What can hang from each mark
K_309: K_149 K_534
K_136: K_931
K_504: K_968
K_534: K_136
K_726: K_149
K_931: K_136 K_648 K_726 K_987
K_968: K_504
K_648: K_931
K_987: K_931 K_968
K_149: K_309 K_726

Every row comes from one small tree of marks. Brackets hold a mark, then the marks that hang from it, in the order of their numbers. Every link used is in the known rows. Which tree was each row made from?
Known rows
(K_648 (K_931 (K_726 K_149) K_987)): [ 28.9   9.9  -3.7 -15.2  -8.9 -16.2  19.7 -27.0  35.6  10.1  10.7 -15.2
 -17.1  24.6 -28.2  28.4  13.1   2.6  -4.3   2.8  12.0  -7.5  18.2]
(K_648 (K_931 K_136 K_726 (K_987 (K_968 K_504)))): [ 30.1 -11.8  -9.1  -9.6  20.3 -36.5   9.0 -33.7  30.0  20.6  26.0  -5.6
 -31.4  34.4  10.4  27.0   5.3  10.8   1.4  32.7  22.3 -35.1  22.9]
(K_726 (K_149 (K_309 (K_534 K_136)))): [ 28.5   1.3  13.7 -31.1 -27.4   3.9  -0.5 -50.2  11.8  -1.1   1.9 -12.3
 -31.3  14.6 -36.9  28.2   0.0   4.5 -33.5 -39.0   3.3 -11.2  -3.5]
(K_931 K_136 K_648): [-10.0   4.3   0.4  -6.5   9.9 -24.5   9.4 -39.2  32.0   6.0   4.9  -1.6
 -42.7  15.5  -5.9  10.7  -0.2  12.7 -21.4   8.5   8.9 -12.7   0.0]
(K_968 K_504): [  2.9   4.5  30.7 -23.3  -4.4  -5.3  14.3 -37.4   1.3   4.8  -2.6   4.3
 -27.7  28.9   3.8  18.8  -3.8   4.6 -30.2 -13.2  20.9   2.5  -4.0]
(K_534 K_136): [  0.3  16.8  19.6  -8.6 -21.1 -11.8   8.1 -31.8  10.4   5.9  -1.9  -0.8
 -36.4  41.1 -26.0  26.9  -4.5  13.3 -35.7 -44.0  13.0  -7.4 -16.7]
(K_149 (K_309 (K_534 K_136)) K_726): [ 30.1 -16.0  13.2 -17.1 -21.2  -9.4  -5.2 -30.9  10.7 -10.9   2.1  -8.8
 -60.3  16.1 -44.8  23.9 -15.4  -4.0 -45.1 -19.3 -11.5 -29.7  -9.1]
(K_987 K_968): [ -6.5   2.7  20.2 -10.6   7.6 -20.5  11.6 -17.6  10.1  -2.9   6.3  -7.4
 -37.4  31.8  -1.6  32.2 -16.8  15.5 -21.3 -28.6  32.2  -5.8 -17.4]
(K_931 K_136 (K_726 K_149) K_987): [ 22.4  -7.6  -0.8 -29.6  10.6 -25.0   6.3 -38.3  35.9   9.1   7.2  -2.6
 -17.6  17.8 -16.5  28.9  12.2  17.8  -4.3  17.6  -6.5  -8.5  20.1]
(K_726 (K_149 K_309)): [  9.0   4.7  17.8 -28.1  -6.3  -6.8   8.0 -37.1  24.6  -7.3   7.9 -13.0
 -18.1   0.0 -18.5  23.4  -3.8   7.6 -24.2 -15.0  -6.5   0.1   6.1]
(K_931 K_136 K_648 K_726 K_987): [  3.7 -13.5 -16.0  -1.3  19.6 -37.6   3.5 -41.0  45.1  13.9   2.7  -3.8
 -43.4  17.5 -10.5  17.2   8.6  11.4  -6.7  36.4  -7.2 -25.3  17.5]
(K_648 (K_931 K_136)): [ 14.3  25.1  -6.4  -9.6  -3.8 -24.9  14.1 -24.1  28.4   7.9  22.0  -7.5
 -32.8  26.7 -11.4  16.3   4.2  12.2 -24.8   1.6  18.5  -5.5  -9.9]
(K_534 (K_136 (K_931 K_648 K_726 K_987))): [ -1.8 -13.1 -12.1  11.5 -11.0 -29.4   7.7 -42.1  34.3  20.5  -9.2  -3.6
 -35.5  35.5 -37.1  25.4  13.4  -4.4 -19.7   2.9  -1.2 -32.2   4.4]
(K_726 (K_149 (K_309 (K_534 (K_136 (K_931 K_648)))))): [ 13.5  -9.7  -1.4 -15.9 -26.6  -1.2   3.7 -57.6  23.7   4.7  -1.9 -12.0
 -30.1   6.5 -45.4  18.4   8.1 -11.8 -33.1 -20.2   5.9 -25.2  -1.8]
(K_987 (K_931 K_136 K_648) (K_968 K_504)): [-14.3 -21.8  14.9 -13.3  20.9 -33.8  11.3 -48.3  22.0  23.5  10.8  -7.2
 -40.0  17.8  27.2  31.0 -14.8  20.0 -10.8   9.3  19.3 -38.2  19.6]
(K_309 K_149 (K_534 K_136)): [ 20.8  -7.7   6.3 -16.1 -29.9  -3.4  -7.3 -41.5  -3.0  -0.6  -5.4   3.3
 -26.8  28.3 -32.8  31.3  -4.4   3.5 -47.4 -54.6  30.0  -2.5 -42.7]
(K_504 K_968): [ -5.6  14.4  26.8 -14.4  -5.1 -22.0  12.3 -14.4  15.4  -7.3   0.9  -2.7
 -27.5  31.0  -8.1  20.0  -8.5   7.7 -32.0 -19.5   6.9   3.9 -21.2]
(K_987 (K_968 K_504)): [ -0.4  -6.3  30.9 -19.7   8.9 -11.3  12.8 -32.1   1.2   4.0   4.4  -0.6
 -31.5  33.8  12.9  27.3 -14.5   9.7 -20.5 -18.3  36.2  -9.9  -4.3]
(K_149 (K_309 (K_534 (K_136 K_931))) K_726): [ 28.6 -21.9   4.7 -14.9 -24.9 -13.0  -3.7 -29.5  12.1  -8.9   3.1  -6.4
 -49.5  17.6 -50.7  24.0  -7.2 -15.3 -50.2 -11.7  -8.0 -30.3 -17.7]
(K_648 (K_931 K_136 (K_726 K_149))): [ 26.8   8.9  -0.9 -24.9   4.3 -14.4  16.0 -20.8  43.2   3.6  23.8  -4.3
 -27.4  23.8 -26.6  18.8  14.0  11.8  -6.7   7.4  17.0 -19.9  21.9]
(K_534 (K_136 (K_931 K_648 (K_987 K_968)))): [-10.4  -6.7  -8.0  15.7  -9.3 -33.8  10.4 -47.1  22.2  22.1  -2.9 -12.0
 -29.3  34.5 -20.6  32.2  -1.7   0.2 -19.2 -16.7  16.7 -25.0 -11.1]
(K_309 (K_534 K_136)): [ 15.5   9.7  14.6 -16.8 -28.3  -3.9   4.1 -35.4  -1.3   5.3  -7.0  -2.8
 -46.6  42.6 -29.3  29.0  -2.5   8.2 -40.1 -46.6  25.8  -4.3 -28.5]
(K_648 (K_931 K_136 (K_987 (K_968 K_504)))): [ 25.2   6.0  -6.4  -9.7   8.8 -33.6  12.3 -45.1  19.3  22.7  24.2 -10.4
 -20.7  28.2  16.8  25.8  -0.4  11.6  -8.3  20.4  24.6 -14.9   7.1]
(K_534 (K_136 K_931)): [ -2.9  10.6  11.4  -6.6 -25.6 -15.6  10.3 -30.1  10.0   9.9  -1.9   1.1
 -25.4  42.9 -30.9  26.9   3.7   3.1 -41.0 -37.0  16.0  -7.0 -25.9]
(K_726 (K_149 (K_309 K_534))): [ 25.0  -2.2  12.8 -36.5 -12.4   1.1   3.1 -41.1  13.6  -8.5   3.0 -14.4
 -28.4   2.9 -23.0  25.2  -2.4   1.5 -30.5 -17.2   8.3   2.3  -4.5]
(K_931 K_136 K_648 K_726 (K_987 K_968)): [ -0.5 -24.8 -14.6   3.5  32.4 -44.1   2.7 -35.8  43.1  11.8   9.7  -7.6
 -47.9  22.9  -0.2  26.6  -2.0  16.8   3.1  30.7   8.8 -38.3  17.5]

Which tree is each row?
[ 43.2 -23.2 -15.1 -35.8   8.2 -23.0  -7.3 -49.0  34.0   3.2  10.9 -11.8
 -28.9   1.6 -20.7  28.9  11.1   8.5 -12.2  29.8 -15.6 -17.5  19.1]
(K_931 K_136 (K_726 (K_149 (K_309 K_534))) K_987)
[ -1.7 -12.3  -5.8   4.0   9.4 -28.3   9.9 -35.0  35.0   9.0  -8.9  -8.8
 -42.9  21.3 -16.0  21.3   3.4   3.0 -10.5  16.8   1.4 -18.4  13.3]
(K_931 K_648 K_726 K_987)
[ 36.6 -22.2  -1.5 -41.5   9.9 -10.5  -6.1 -35.4  32.4  -8.1  14.3  -4.7
 -39.5   4.7 -24.9  22.6   7.1  10.3 -17.7  15.7  -2.4 -25.1  16.0]
(K_931 K_136 (K_726 (K_149 (K_309 K_534))))
[ 26.4 -11.3  11.1 -30.9 -23.4   2.2   7.7 -29.7  12.7   4.5  -5.1   3.4
 -30.7  41.1 -52.9  31.1  15.6  -4.4 -27.9 -32.4  26.0 -20.8  -7.9]
(K_309 (K_534 (K_136 (K_931 (K_726 K_149)))))
[ -5.3 -24.2 -11.6  16.1   2.6 -35.4   6.7 -36.5  33.5  17.9  -1.5  -7.8
 -39.7  40.0 -28.5  33.7   1.7   1.1 -10.2  -3.0  15.1 -45.1   3.8]
(K_534 (K_136 (K_931 K_648 K_726 (K_987 K_968))))
[ 27.6 -19.4  12.1 -23.2  -5.4 -12.3  -1.3 -21.6  12.6 -18.4   4.2 -10.8
 -57.1   3.4 -30.4  20.0 -17.5  -8.2 -41.2   1.7  -6.0 -16.0  -9.8]
(K_149 (K_309 K_534) K_726)
[ -1.8 -21.2  25.9 -28.1  12.7 -22.8  15.2 -15.4  25.1   4.9   7.9 -12.7
 -31.5  27.5  -7.6  51.9 -14.1  22.4  -4.7 -24.6  21.4 -31.0  17.7]
(K_987 (K_931 (K_726 K_149)) K_968)
[  8.0 -26.3 -14.0  -7.7   4.8 -24.9   7.7 -48.2  49.9   5.7   2.2 -15.1
 -17.1  -4.4 -30.5  21.0  13.8 -10.6  -8.4  31.0 -18.0 -25.5  26.9]
(K_136 (K_931 K_648 (K_726 (K_149 K_309)) K_987))
[  3.0 -20.5   0.0  -7.0  -8.9  -9.0   5.1 -44.0  45.9   3.2   4.2  -6.4
 -30.8  11.1 -49.2  18.7  11.8  -7.4 -18.2  -4.8  -9.4 -46.3  25.2]
(K_534 (K_136 (K_931 K_648 (K_726 (K_149 K_309)))))
[ -5.8  -6.8 -11.6   3.1  21.8 -42.2   6.2 -45.9  31.8  15.7   8.9 -13.2
 -37.6  16.8   6.7  24.5  -7.2  17.2  -6.1  18.0  10.1 -18.4   2.4]
(K_931 K_136 K_648 (K_987 K_968))
[-17.2 -17.0   9.2  -4.3   7.1 -29.0  13.2 -22.4  34.7  11.1  -4.6 -10.7
 -51.0  23.1 -12.0  33.7  -7.7   9.8 -16.2  -0.7   6.5 -35.6  16.3]
(K_987 (K_931 K_648 K_726))
[-11.4 -15.4  17.8 -18.5   3.4 -16.9  19.3 -29.9  38.7  10.4  -3.8 -12.1
 -37.0  14.6 -19.6  34.4  -1.8  10.3  -8.1  -7.7   7.0 -29.7  31.3]
(K_987 (K_931 K_648 (K_726 K_149)))
[  1.6  -9.7  24.9 -33.2  -1.2 -15.9  15.8 -19.9  26.7   6.7   1.1  -9.0
 -26.1  23.8 -18.1  44.4  -4.2  15.7 -13.8 -19.8   6.7 -17.9  18.3]
(K_987 (K_931 (K_726 K_149)))
[ 14.1 -18.3   6.3 -26.5   2.7 -12.2   6.6 -25.1  35.7  -8.1  10.0  -5.6
 -17.5   7.8 -32.7  24.6   9.3  -3.6 -21.3   5.5  -4.5 -20.4  13.1]
(K_136 (K_931 (K_726 (K_149 K_309))))
[ -7.4 -28.2 -12.5  10.1  18.3 -38.2  12.0 -28.3  35.1  10.7  -0.2  -9.9
 -37.6  27.6 -14.0  29.3   1.2  -3.5  -6.6  18.8  20.6 -31.6   2.7]
(K_136 (K_931 K_648 K_726 (K_987 K_968)))
[ 20.9  -0.1   5.9 -16.4 -24.8  -8.5  -6.9 -41.6   8.0  -0.2   0.9 -12.0
 -46.9  23.0 -29.2  27.8  -5.9   4.7 -42.5 -31.6   2.4 -15.0 -18.4]
(K_149 (K_309 (K_534 K_136)))
[-15.6 -31.1   0.8  -5.4  31.6 -44.0   5.9 -23.1  41.8  12.6  13.6  -9.6
 -56.5  23.1   4.7  37.3 -12.9  23.9  -3.1  13.9  14.3 -54.9  21.3]
(K_987 (K_931 K_136 K_648 K_726) K_968)
[  6.2 -17.3   3.1  -5.0  17.1 -34.8   5.9 -19.5  22.8   5.3   3.2  -9.6
 -38.0  34.5  -4.6  39.2  -8.4  14.3  -7.0  -0.4  16.7 -19.1   0.1]
(K_931 K_726 (K_987 K_968))
[-21.2 -12.7   3.9  -4.9  19.9 -42.3   9.5 -33.7  30.5  17.1  12.4 -15.4
 -45.2  16.8  12.4  35.3 -17.2  24.9 -12.4  -0.7  15.3 -34.8   6.1]
(K_987 (K_931 K_136 K_648) K_968)
[  9.5  -4.4  15.8 -21.5 -16.6  -5.3  12.0 -26.7  24.8   4.6  -0.9   4.8
 -20.7  39.6 -47.9  29.5  12.9   2.7 -23.0 -30.0  14.2 -22.6   3.4]
(K_534 (K_136 (K_931 (K_726 K_149))))
[-14.8   5.0   5.0   6.5 -20.8 -16.2  12.7 -39.6  22.4  12.3  -5.8  -1.2
 -35.6  32.7 -35.0  17.7   5.0  -3.9 -34.0 -25.0  15.3 -19.1 -13.6]
(K_534 (K_136 (K_931 K_648)))
[ -8.4 -33.9  31.6 -24.1  18.7 -13.7  20.5 -38.1  27.2  15.2   2.1  -7.6
 -34.3  18.5   4.4  37.9 -10.6  10.3   3.1  -4.4  26.7 -46.3  44.5]
(K_987 (K_931 K_648 (K_726 K_149)) (K_968 K_504))
[  9.9 -12.7  -8.4 -15.2  15.9 -25.0   9.6 -48.5  47.7  12.9   2.3  -4.3
 -28.4   9.4 -17.6  19.9  13.6  12.5   1.6  29.5  -6.4 -21.9  33.3]
(K_931 K_136 K_648 (K_726 K_149) K_987)
[ 11.9 -19.3  -7.5  -9.4  26.9 -43.6  -0.2 -25.5  31.4   9.3  12.5  -4.8
 -38.2  32.0   0.6  35.9  -4.1  23.6  -4.1  19.5   8.9 -25.4   4.9]
(K_931 K_136 K_726 (K_987 K_968))
[ -4.5 -17.6 -14.4   5.7   5.0 -32.2  12.4 -34.0  35.8  12.4  -7.3  -6.3
 -32.8  22.9 -23.1  21.8  11.4  -8.0 -15.5  24.1   4.1 -18.7   3.4]
(K_136 (K_931 K_648 K_726 K_987))
[ -5.6 -17.7   7.3 -24.9  14.5 -25.4  13.3 -35.4  47.1  14.2   6.8  -7.1
 -36.7  11.3 -13.4  30.5   2.6  20.1  -4.2  12.0  -2.0 -38.2  36.8]
(K_987 (K_931 K_136 K_648 (K_726 K_149)))
[ 29.9 -24.2  13.5 -17.1 -26.5  -2.9  -6.5 -31.0   0.3 -10.7  -3.9   5.4
 -40.8  20.8 -46.7  28.2 -13.9  -5.3 -49.1 -42.2  15.6 -16.0 -34.5]
(K_309 (K_149 K_726) (K_534 K_136))
[  7.0 -32.7  -3.5  -5.9  34.5 -35.4   4.5 -48.2  33.7  19.0   6.0   0.1
 -42.5  23.1  14.0  21.1  -0.3  11.4   4.6  40.1  13.4 -41.7  31.5]
(K_931 K_136 K_648 K_726 (K_987 (K_968 K_504)))
[ 18.2 -13.0  -2.1 -14.2 -34.3  -7.0  -5.3 -40.8  -2.1   3.0  -5.2   6.4
 -16.0  29.0 -38.7  32.5   3.6  -7.2 -53.1 -46.9  32.9  -3.0 -52.0]
(K_309 K_149 (K_534 (K_136 K_931)))
[ -1.4 -35.2  -0.8   0.7  19.9 -30.5  13.6 -42.3  25.5  16.4  -1.9  -1.9
 -31.2  29.3   0.7  24.9   3.2  -8.5  -5.5  28.2  24.7 -35.1  17.2]
(K_136 (K_931 K_648 K_726 (K_987 (K_968 K_504))))
[ -7.0 -18.6   2.9   1.2   7.3 -29.0  17.2 -53.4  14.6  19.2  -2.3  -6.0
 -20.4  22.2   9.1  24.3  -1.5  -8.3 -14.2  14.4  25.8 -16.2   1.1]
(K_136 (K_931 K_648 (K_987 (K_968 K_504))))
